What can hang from each mark
J605: J188 J644 J745
J745: J188
J167: J440 J644
J644: J440 J605
J188: J167 J440 J605 J644 J745
J440: J167 J188

Every row comes from one small tree of marks. The marks that hang from a mark follow it in brackets, in the order of their numbers. Every link used is in the known rows. Which tree was each row made from?
(in the rows, 128 means zero)
Known rows
J167[J440[J188[J644 J745]]]: [147  80 142 133 153 132 161 108 152 141 130 117  97 158 155 154 134 130
 120 127 180 126]
J188[J167[J440 J644[J605[J745]]]]: [ 71 181 148 114 125 141 129 111 106  89 121 119 127 148 123 166 145  96
 128  92 112 166]
J167[J440[J188[J605]] J644]: [134 150 100  54 122 141 167 106 133 140 123 134  83  80  93 149 164 174
 177 106 206 158]
J188[J440]: [116 125 117 149  90 123 124 103 126 140 125 150 154 112 101 127 100 129
 111 136  99 141]
J188[J440[J167] J605[J644]]: [144 152 157  89  86 122 106 136 117 128 100 182 173 106 109  88  75 128
 127 162 112  87]
J188[J440 J644]: [107  98 128 144 115 113 131  91 140 141  88 138 149 121  97 137 117 100
  79 154  89 107]
J188[J167 J605 J745]: [159 152 102 166 140 176 122 136 164  99 141 154 132 158 149 109 126 181
 150 139  96  83]
J167[J644[J605[J188[J440 J745]]]]: [159 139 158 187 141 100 170 190 139 165 127 126 151 101  68 132 122 119
 158 159 114 113]
J188[J440[J167] J605[J644] J745]: [168 151 183 123  95 122 123 175 134 140 101 187 180 143 118  75  64 136
 135 179 113  54]
J167[J440[J188[J745]] J644]: [146 136 148 138 139 126 182 134 136 154 151 134  99 125 123 156 142 147
 162 122 206 156]
J167[J644[J605[J188]]]: [126 137  85 144 148  92 128 148 147 138 164 127 126  94  73 167 142 145
 162 137 128 172]
J188[J167[J440] J605[J644] J745]: [161 145 152 132 125 169 133 142 160 124 134 183 140 156 128  89  87 139
 145 117 118  93]
J644[J605]: [ 87 131  47 141 122 132  95 116 138 129 164 137 158 168 106 168 116 137
 144 152  93 181]
J167[J644[J440[J188]]]: [128 124 124 144 124 121 180 113 115 162 152 100 115 123 146 163 156 152
 145 125 172 175]
J605[J188 J644 J745]: [151 106 166 166 148  54  55 153 179 130 202 178 102 140  91  90 110 180
  88  96 108 154]
J167[J440 J644[J605[J745]]]: [ 54 163 132  90 102 105 112 122 125 122 138 137 126 151  82 172 141 109
 139 108 134 194]
J188[J644]: [ 96  94  84 141 136 102 104  85 162 120 136 151 128 142 108 163 134 124
  92 146 107 135]
J440[J167 J188[J605]]: [158 145  85  67 135 144 113 112 116  95 135 124 110 123 175 136 138 196
 161 133 179 121]
J440[J167[J644]]: [ 95 170 120 110 102  97 120 116 119  94 133 160 135  99 133 180 121 122
 138 147 150 150]
J745[J188]: [104  91  74 141 127 124 100 119 127 143 154 119 118 115 122 119 136 113
 122 128 140 163]
J745[J188[J167 J440 J605]]: [140 129 118 124 121 185 137 126  97 128  79  91 129  79 133  69 141  99
 126 118 104  80]
J440[J188[J167 J605 J644 J745]]: [183 124 120 155 194 176 145 128 157 110 110 110  99 165 169 113 170 175
 128 146 132  53]

Which tree is each row?
[167 126  94 117 152 122  97 134 153 161 165 168 115 143  95  91 128 205
 146 145 152 132] | J440[J188[J605[J644]]]
[129 165 194  86  85  96  72 148 125 112 104 180 154 140 110  70  88 143
 100 139 101  82] | J188[J440[J167] J605[J644 J745]]
[142 103 109 118 122 123 141 134 104 110 151  75 153 134 205 174  99 114
 148 120 126 158] | J644[J440[J167] J605[J188]]
[103 125 180 116  97 107  89 141  81 109  95  97 127 114 169  92 122  82
  91 115 131 116] | J605[J745[J188[J440[J167]]]]
[132 163 149 137 136 131  55 137 159 102 154 182 124 169 116  72 125 176
 103 116  74 110] | J188[J167 J605[J644 J745]]
[130 138 127 146 131  99 159 152 124 158 118 117 142  69  56 143 128 113
 147 141 110 147] | J167[J644[J605[J188[J440]]]]
[106  83 105 153 169 147 118 103 118 111 105  91 113 121 154 119 156  64
  84 127 109 104] | J745[J188[J167 J644]]
[145 163 121 155 169 144 151 109 110 112 150 117  96 107 151 154 168 157
 140 117 157 142] | J440[J188[J167[J644]]]
[151 112 136 187 139 102 185 183 147 165 161 106 146 141 124 158 127 126
 163 145 126 151] | J167[J644[J440 J605[J188[J745]]]]
[120 136 120  98 129 125 170  99 119 143 142 127  93  91 116 167 151 142
 152 102 203 187] | J167[J440[J188] J644]
[101 187 156  76 106 151 123 102 137  84 108 148  90 111 118 128 163 147
 131  78 130 132] | J188[J167[J440 J644] J605[J745]]
[ 83 102 105 104 115 124 137 105 102 110 101  82 174 178 195 196 106  64
 110 161 100 131] | J188[J644[J440[J167] J605]]
[ 83 146 139 105 107 124 152 158  51 139  69  86 163  83 116 146 130  33
 149 169 144 128] | J745[J188[J440[J167[J644[J605]]]]]
[127 109 100 109 100 151 123 134 113 159  88 115 127  82  91  74 143 119
 134 140 127 104] | J745[J188[J440 J605]]
[134 174 143 118 116 170 176 127 149 106 108 157 113 111 122 132 137 135
 166 117 144 101] | J188[J167[J440 J644] J605 J745]
[180 115 141 112 138 144 140 154 157 166 155 168 111 159 110  89 106 182
 160 128 186 122] | J167[J440[J188[J605[J644] J745]]]
[124 147  91  80 112 184 131  78 136  91 122 138 117 109 147 131 118 145
 147  82 124 133] | J188[J167[J440] J605]
[ 93 153 159 157 144 116 101 140 109 104 130 113  92 114 136 109 180  98
 100 100 128 137] | J605[J745[J188[J167[J644]]]]
[204 112 218 175 129  86 133 186 139 137 139 167 160 107 140  86  53 119
 112 144 125  78] | J605[J188[J440[J167] J745] J644]
[124 103  76 144 135 149 150 118 105 161 165  67 139 185 175 170 134 146
 153 136 133 186] | J644[J440[J188] J605]
[117  78 108  61 111 134 140 120 105 119  67  74 128 120 189 126 144  76
 114 142 147  89] | J745[J188[J605 J644[J440[J167]]]]
[133  82 110 115 105 131 122 155 132 189 133 130 138 132 117  72 117 117
 130 134 125 135] | J745[J188[J605[J644[J440]]]]
[160 108 206 168 128  62  80 158 152 149 160 166 125 115  80  67  96 148
  77 102  94 127] | J605[J188[J440] J644 J745]
[ 81  87  98 108 157 179 146 101  90 120  84  57 125 134 152 156 144  19
 111 110 119 130] | J745[J188[J167[J440] J644[J605]]]
[117 129 127 154 202 145  97 111 117  96 127  72 105 202 174 150 178 133
  90 121  99 114] | J440[J188[J167 J644[J605[J745]]]]
[ 79 121 111 145 102 114  96 126 127 132 160 104 155 217 155 154 124 133
 115 119  79 180] | J644[J440 J605[J745]]
[167  91 162 166 164 129 151  99 131 105  95 100 120  74 138 117 128 100
  73 105  83  76] | J605[J188[J167 J440 J644]]
